What can hang from each mark
Q_932: Q_22 Q_303 Q_836
Q_957: Q_303 Q_462
Q_281: Q_275 Q_932
Q_361: Q_303
Q_275: Q_303 Q_836
Q_22: Q_932
Q_836: Q_932
Q_303: Q_275 Q_361 Q_932 Q_957
Q_462: Q_932 Q_957

Every row comes from one small tree of marks. Brackets hold a mark, then the marks that hang from it, in the order of their numbers. Every link used is in the known rows. Which tree was each row made from?
Known rows
{Q_957 {Q_462 {Q_932 Q_22}}}: [ 1.64  2.06 -2.60 -1.17 -0.74  2.74  0.03  0.84  0.79  2.29  2.06 -1.69
  0.60 -0.78 -1.82  0.37  2.51 -1.87 -2.28 -0.88 -2.07 -0.66  1.84 -0.56
 -0.04 -0.76 -0.35 -0.21]
{Q_957 {Q_462 {Q_932 Q_22 {Q_303 Q_275 Q_361} Q_836}}}: [ 2.23  0.80 -2.93 -0.99 -0.18  2.07 -1.11 -0.89  0.67  1.93  1.25 -1.48
  0.64  1.36 -2.06  1.70  1.92 -5.76 -2.55 -1.72 -2.39 -0.67  0.05  1.45
  1.13 -0.23 -0.11 -0.32]
{Q_361 Q_303}: [ 1.73  0.90 -2.94 -1.37 -0.60  2.49  0.37  1.78  1.79  3.30  1.93 -2.23
 -0.07 -1.43 -1.73 -0.29  0.79 -1.13 -1.53  0.04 -1.98 -0.21  1.16 -1.72
  0.12 -1.53 -0.06  1.08]
{Q_22 Q_932}: [ 1.53  1.67 -3.14 -0.92 -0.66  3.09  0.34  2.66  1.82  2.84  0.14 -1.47
  0.49  1.30 -0.02 -0.31  0.61 -1.42 -3.08 -0.81 -2.13 -0.46  2.70 -0.48
 -0.04 -1.74  0.02  0.57]
{Q_22 {Q_932 Q_303}}: [ 1.73  1.01 -3.22 -0.27 -0.60  3.17 -0.10  2.10  1.71  1.76 -0.75 -1.07
  0.24  2.30 -0.13  0.12 -0.03 -2.81 -3.29 -0.99 -1.99 -0.39  1.85 -0.29
  0.81 -1.66  0.12  0.61]
{Q_22 {Q_932 Q_836}}: [ 1.68  1.32 -3.49 -0.92 -0.70  3.13  0.08  1.74  1.70  2.24 -0.70 -1.07
 -0.01  1.87  0.31  0.25 -0.35 -2.60 -3.39 -1.51 -2.16 -0.25  2.05  1.19
  0.65 -1.77  0.02  0.32]
{Q_361 {Q_303 {Q_275 Q_836} {Q_957 Q_462}}}: [ 2.95  0.04 -2.20 -2.65  0.66  1.22 -0.15 -0.01  2.21  4.17  4.28 -2.81
  1.32 -1.21 -3.60  0.50  3.00 -2.57 -1.68 -0.35 -2.19 -1.11  1.21 -1.35
 -0.32 -0.83  0.32  0.80]
{Q_275 {Q_303 {Q_957 Q_462}} {Q_836 {Q_932 Q_22}}}: [ 2.79 -1.30 -2.32 -0.92  0.36  2.10 -0.13  1.11  2.58  0.39  4.71 -2.65
 -0.30 -2.06 -2.48  0.40  4.87 -1.06 -2.08 -0.87 -1.91 -0.85  5.05 -5.02
  0.47 -1.33  0.21  0.83]
{Q_957 {Q_303 Q_275 Q_361 {Q_932 Q_22 Q_836}}}: [ 2.57  0.31 -3.26 -2.09  0.62  1.34 -0.93 -0.74  1.43  3.96  3.23 -2.42
 -0.15  0.07 -2.55  2.39  0.96 -5.67 -2.24 -0.77 -2.72 -0.59  0.00  1.28
  0.73 -0.40  0.09  0.25]
{Q_361 {Q_303 Q_275 {Q_932 Q_22 Q_836} {Q_957 Q_462}}}: [ 2.98  0.19 -2.85 -3.49  0.44  1.00 -0.70 -1.31  1.56  4.47  4.39 -2.17
  1.34 -1.29 -3.76  1.36  0.96 -5.82 -2.20 -0.81 -2.35 -0.73  1.60  1.00
  0.34 -0.72  0.13  0.12]
{Q_462 {Q_932 Q_836} {Q_957 {Q_303 Q_275 Q_361}}}: [ 1.97  1.76 -2.85 -1.68  0.29  2.01 -1.16 -1.00  1.26  5.85  1.68 -1.18
 -1.53  2.56 -4.32  1.75  1.57 -5.23 -1.82 -1.67 -2.78 -0.08  1.84 -0.97
  0.84  0.28 -0.29  0.13]
{Q_281 Q_275 {Q_932 Q_22 Q_836}}: [ 2.45  0.23 -4.52 -1.05 -0.64  3.41  0.23  0.51  2.11  2.00  0.79 -1.13
 -0.36 -1.42  0.57  1.43 -0.45 -0.04 -2.58 -0.08 -1.41 -0.41  2.55 -3.99
 -0.41 -2.39 -0.74 -0.57]
{Q_836 {Q_932 Q_22 {Q_303 Q_275}}}: [ 2.00 -0.90 -3.23 -0.94 -0.29  2.30 -0.71  1.69  1.46  0.76  0.51 -1.97
  0.02  0.54 -0.61  0.93  3.72 -4.34 -2.28 -1.28 -2.26 -0.28  3.17 -1.91
  0.52 -1.21 -0.13  0.05]
{Q_462 {Q_932 Q_22} {Q_957 {Q_303 Q_275 Q_361}}}: [ 2.01  1.75 -2.92 -1.58  0.30  1.84 -1.48 -0.88  1.05  5.06  2.68 -1.65
 -1.46  1.38 -4.43  1.28  3.23 -4.45 -1.63 -1.36 -2.75 -0.14  2.87 -2.62
  0.33  0.27 -0.20  0.42]
{Q_275 Q_303 Q_836}: [ 2.31 -0.05 -3.00 -0.42  0.24  2.87  0.51  1.12  2.55  0.37  2.60 -2.79
 -0.90 -2.04 -0.67 -0.09  3.73  1.53 -1.55 -0.12 -1.88 -0.67  2.78 -4.90
  0.88 -2.07  0.33  0.88]
{Q_361 {Q_303 Q_275}}: [ 2.17  0.55 -2.93 -2.23  0.11  1.78 -0.02  1.21  1.87  4.06  2.00 -2.68
  0.53 -0.80 -1.88  0.08  2.10 -2.26 -1.49 -0.04 -2.22 -0.52  0.59 -0.96
 -0.10 -1.38  0.01  0.66]
{Q_462 {Q_932 {Q_303 Q_361}} Q_957}: [ 1.41  2.00 -2.99 -0.51 -0.43  2.87 -0.89 -0.28  1.16  4.31  1.04 -0.79
 -0.65  2.46 -3.76  0.77  1.20 -4.57 -1.57 -1.26 -2.52  0.02  3.72 -3.65
  1.07  0.04 -0.08  0.50]
{Q_957 {Q_462 {Q_932 Q_22 Q_303}}}: [ 1.79  1.52 -2.67 -0.69 -0.66  2.82 -0.32  0.42  0.68  1.43  1.33 -1.35
  0.44 -0.03 -1.90  0.71  2.02 -2.98 -2.45 -1.01 -1.97 -0.61  1.16 -0.34
  0.67 -0.69 -0.26 -0.16]
{Q_303 Q_275 Q_957}: [ 2.63  0.79 -3.19 -2.89  0.40  1.93 -0.24 -0.01  1.86  3.63  3.60 -2.50
  1.86  0.19 -3.06  0.81  2.01 -3.29 -1.82 -0.43 -2.53 -0.96  2.92 -1.55
 -1.31 -0.86  0.48  0.38]
{Q_932 Q_22 {Q_303 Q_361 {Q_957 Q_462}} Q_836}: [ 2.78 -0.81 -3.78 -0.35 -0.34  2.16 -1.77 -2.36  0.75 -0.47  2.45 -1.37
  0.48  0.94 -3.02  2.26 -0.56 -7.03 -2.76 -1.90 -2.39 -0.37  0.42  1.31
  1.28 -0.21  0.65  0.94]
{Q_281 {Q_275 {Q_836 {Q_932 Q_303}}}}: [ 2.28 -0.11 -3.02 -0.53 -0.06  3.06  0.04  1.96  2.73  1.62  0.44 -1.97
 -0.20 -0.27  0.14  0.91  2.72 -0.23 -2.21 -0.48 -1.79 -0.79  3.28 -7.47
 -0.17 -2.02 -0.35 -0.13]
{Q_303 Q_275}: [ 2.09  0.97 -3.29 -2.10  0.22  2.25  0.10  0.99  1.59  2.85  1.59 -2.63
  1.23 -0.09 -1.08  0.51  2.86 -1.99 -1.81 -0.27 -2.41 -0.78  1.14 -0.89
 -0.64 -1.33  0.13 -0.03]
{Q_462 {Q_957 {Q_303 Q_932}}}: [ 1.68  1.81 -2.82 -1.59 -0.07  2.69  0.23  0.74  1.59  4.45  2.81 -1.45
 -0.83 -0.78 -4.16  0.75  0.66 -1.85 -1.90 -0.04 -2.16 -0.04  2.35 -2.31
  0.10 -0.65 -0.24  0.48]

Which tree is each row?
[ 2.33  0.47 -2.78 -1.43  0.56  1.64 -0.44  0.97  1.73  4.07  3.09 -2.80
  0.14  0.59 -2.84  1.50  1.66 -3.41 -1.89 -0.05 -2.56 -0.76 -0.89 -0.08
 -0.28 -0.42  0.08  0.91] : {Q_957 {Q_303 Q_275 Q_361}}
[ 3.06 -0.37 -2.62 -1.37  0.80  1.59 -0.45 -1.00  2.45  2.14  6.54 -2.92
  0.78 -2.10 -3.50  1.17  2.87 -2.87 -1.83 -0.43 -2.30 -1.12  4.11 -4.09
  0.94 -0.69  0.63  0.93] : {Q_275 {Q_303 Q_361 {Q_932 Q_22} {Q_957 Q_462}} Q_836}
[ 2.37 -0.68 -2.96 -1.37  0.61  1.36 -0.77  0.62  2.05  2.90  2.63 -3.24
  0.85  0.51 -1.04  1.25  5.47 -4.16 -1.57 -1.19 -2.89 -0.86  2.88 -2.47
  0.04 -0.59  0.32  0.43] : {Q_303 {Q_275 {Q_836 {Q_932 Q_22}}} Q_361}
[ 3.19 -0.86 -4.40 -0.96  0.13  2.66 -0.46 -0.35  2.73  2.42  3.67 -1.55
 -0.31 -1.07 -1.48  1.77 -1.11 -1.56 -2.42  0.02 -1.55 -0.59  3.73 -5.75
 -0.18 -1.93 -0.36  0.33] : {Q_281 {Q_275 {Q_303 Q_361 Q_957}} {Q_932 Q_22 Q_836}}
[ 2.26  1.49 -2.84 -1.91 -0.55  2.49 -0.41 -0.59  1.10  2.63  3.41 -1.36
  0.89 -0.17 -3.33  0.99  0.79 -3.65 -2.40 -1.34 -2.24 -0.69  3.19 -0.39
 -0.32 -0.49  0.12  0.19] : {Q_303 {Q_957 {Q_462 {Q_932 Q_22 Q_836}}}}
[ 2.12  1.18 -2.36 -0.70 -0.24  1.95 -0.85 -0.08  0.84  3.18  2.92 -1.66
 -0.73  0.47 -3.31  1.94  0.95 -4.57 -2.57 -1.29 -2.34 -0.54 -0.89  1.65
  0.84  0.19 -0.36  0.44] : {Q_957 {Q_303 Q_361} {Q_462 {Q_932 Q_22 Q_836}}}
[ 2.73 -0.19 -2.91 -1.03  0.43  2.61  0.23  0.30  2.75  1.01  4.19 -2.66
 -0.38 -1.79 -2.20  0.16  3.02  0.43 -1.54 -0.24 -1.98 -0.84  4.15 -5.49
  0.38 -1.71  0.64  1.18] : {Q_275 {Q_303 Q_957} Q_836}
[ 2.50  0.71 -3.65 -1.52  0.22  2.95  0.10  0.98  2.62  2.44  1.98 -1.98
 -0.13 -1.36 -0.73  0.99 -0.29 -0.52 -2.36  0.16 -1.72 -0.66  2.70 -6.15
  0.14 -2.33 -0.40 -0.31] : {Q_281 {Q_275 {Q_303 {Q_932 Q_836}}}}
[ 2.76  0.09 -2.62 -1.07  0.52  1.78 -0.89  0.40  2.05  3.11  1.85 -1.75
  1.72  3.11 -2.16  1.11  1.49 -5.50 -3.28 -1.37 -2.45 -1.15  1.68  0.09
  0.54 -0.57  0.55  0.71] : {Q_22 {Q_932 {Q_303 {Q_275 Q_836} Q_361 {Q_957 Q_462}}}}
[ 2.81  0.62 -3.39 -3.42  0.77  1.13 -0.87 -1.77  1.91  5.93  4.73 -2.26
  2.45  1.26 -3.76  2.39 -0.19 -7.92 -1.98 -1.03 -3.13 -0.95  3.16  0.35
 -0.07 -0.01  0.59  0.06] : {Q_303 Q_275 Q_361 {Q_932 Q_836} Q_957}
[ 2.72 -0.53 -3.79 -0.66 -0.51  2.66 -1.26 -2.01  0.72 -1.29  1.62 -1.05
  0.09  0.13 -2.37  1.81 -0.16 -5.33 -2.92 -1.81 -2.03 -0.31  0.70  1.23
  1.15 -0.84  0.49  0.49] : {Q_932 Q_22 {Q_303 {Q_957 Q_462}} Q_836}
[ 1.78  1.83 -2.93 -1.20 -0.68  3.04 -0.40  0.24  1.43  3.34  1.38 -0.96
  0.05  1.56 -2.38  0.70  0.59 -3.58 -1.91 -1.07 -2.25 -0.47  4.13 -2.83
  0.53 -0.71  0.08  0.32] : {Q_462 {Q_932 {Q_303 Q_957}}}
[ 2.42  0.36 -3.42 -2.86  0.16  1.52 -0.49 -0.47  1.51  3.92  2.15 -2.30
  0.20 -1.25 -1.56  0.99  1.46 -4.38 -1.86 -0.78 -2.38 -0.32  1.48  0.38
  0.91 -1.38  0.00 -0.01] : {Q_361 {Q_303 Q_275 {Q_932 Q_22 Q_836}}}
[ 1.81  2.06 -1.78 -1.18 -0.33  2.51  0.33  1.70  1.24  3.96  2.66 -1.60
 -0.36 -0.29 -3.19  0.93  1.38 -1.73 -2.42 -0.28 -1.93 -0.76 -0.31  0.30
  0.05 -0.40 -0.61  0.13] : {Q_957 Q_303 {Q_462 Q_932}}
[ 2.92  0.40 -2.25 -2.75  0.52  1.18 -0.66 -0.69  1.85  4.26  4.19 -2.54
  0.74 -0.85 -3.48  0.61  3.81 -3.35 -1.63 -0.90 -2.31 -0.99  2.29 -1.80
  0.02 -0.65  0.23  0.56] : {Q_361 {Q_303 {Q_275 Q_836} {Q_957 {Q_462 {Q_932 Q_22}}}}}
[ 2.84 -1.60 -2.30 -0.59  0.56  1.62 -0.60  0.75  2.61  1.19  5.64 -2.94
  0.10 -1.30 -3.11  0.85  4.49 -2.78 -1.91 -0.95 -2.23 -0.92  4.71 -4.87
  0.56 -0.69  0.37  1.26] : {Q_275 {Q_303 Q_361 {Q_957 Q_462}} {Q_836 {Q_932 Q_22}}}
[ 2.67  0.75 -1.87 -1.42  0.75  1.15 -0.96 -0.30  1.34  3.97  3.82 -2.62
 -0.06  0.36 -3.29  1.90  4.38 -3.90 -2.15 -1.03 -2.56 -1.21 -0.59  0.12
  0.45  0.25 -0.14  0.21] : {Q_957 {Q_303 {Q_275 Q_836} Q_361} {Q_462 {Q_932 Q_22}}}
[ 2.10  1.05 -3.68 -1.05 -0.79  2.95 -1.25 -1.53  0.85  1.39  0.62 -0.64
 -0.89  1.46 -1.73  1.41  0.44 -4.90 -2.31 -2.15 -2.34 -0.11  3.76 -1.19
  1.36 -0.80  0.22  0.13] : {Q_462 {Q_932 Q_22 {Q_303 Q_957} Q_836}}
[ 2.65  0.16 -2.99 -1.03  0.14  1.96 -0.93 -0.60  1.74  2.12  4.83 -2.14
  0.24 -0.11 -3.83  1.10  0.77 -4.22 -2.10 -0.96 -2.31 -0.66  2.87 -2.09
  0.63 -0.44  0.28  1.00] : {Q_275 {Q_303 Q_361 {Q_957 {Q_462 {Q_932 Q_22 Q_836}}}}}
[ 3.02  0.11 -3.82 -1.64  0.46  2.25 -0.92 -0.49  2.60  2.73  4.00 -2.18
  0.34 -0.84 -2.29  1.64 -0.64 -2.95 -2.27 -0.24 -2.08 -0.76  3.78 -6.50
 -0.11 -1.54  0.00  0.34] : {Q_281 {Q_275 {Q_303 Q_361 {Q_932 Q_22 Q_836} Q_957}}}
[ 1.78  0.77 -3.21 -0.01 -0.45  2.80 -0.51  1.82  1.74  2.40 -0.11 -1.28
  0.60  2.97 -0.59  0.46 -0.31 -4.15 -3.17 -1.05 -2.25 -0.45  1.69 -0.23
  0.91 -1.11  0.25  0.96] : {Q_22 {Q_932 {Q_303 Q_361}}}
[ 1.96 -0.75 -3.16 -0.74 -0.69  2.62 -0.66  1.51  1.57  0.77  1.67 -1.51
 -0.04  0.23 -1.70  0.84  2.05 -4.21 -2.32 -1.28 -2.15 -0.19  4.71 -2.87
  0.28 -1.03  0.05  0.61] : {Q_836 {Q_932 Q_22 {Q_303 Q_957}}}
[ 1.73  1.25 -3.74 -0.31 -0.54  2.78 -1.75 -2.08  0.62  2.38  0.20 -0.51
 -1.63  2.40 -3.07  1.46  1.10 -6.04 -1.97 -2.39 -2.58  0.36  3.37 -2.01
  1.87 -0.04  0.03  0.32] : {Q_462 {Q_932 Q_22 {Q_303 Q_361} Q_836} Q_957}
[ 2.04  1.99 -2.35 -2.02 -0.45  2.54  0.15  0.56  1.45  3.88  3.88 -1.58
  1.53 -0.19 -3.80  0.53  0.90 -2.74 -2.12 -0.64 -2.17 -0.90  3.38 -1.47
 -0.84 -0.40  0.02  0.33] : {Q_303 {Q_957 {Q_462 Q_932}}}
[ 1.86  0.65 -3.56 -0.25 -0.68  3.21 -0.38  1.17  1.54  1.16 -1.62 -0.67
 -0.29  2.80  0.27  0.68 -0.88 -3.94 -3.59 -1.69 -2.07 -0.19  1.27  1.41
  1.50 -1.69  0.14  0.39] : {Q_22 {Q_932 Q_303 Q_836}}
[ 2.88 -0.26 -2.02 -2.67  0.75  1.42 -0.03  0.64  2.26  3.47  4.29 -2.69
  2.08 -0.21 -3.19  1.06  4.72 -3.38 -2.14 -0.92 -2.42 -1.39  3.31 -1.82
 -0.96 -0.53  0.23 -0.02] : {Q_303 {Q_275 {Q_836 Q_932}} {Q_957 Q_462}}
[ 2.26  0.30 -3.49 -0.49 -0.39  2.59 -0.99  0.18  1.77  2.30  0.37 -0.83
  0.46  3.74 -1.46  1.24 -1.70 -6.08 -3.45 -1.86 -2.42 -0.37  2.10  1.00
  1.17 -0.87  0.51  1.00] : {Q_22 {Q_932 {Q_303 Q_361 Q_957} Q_836}}
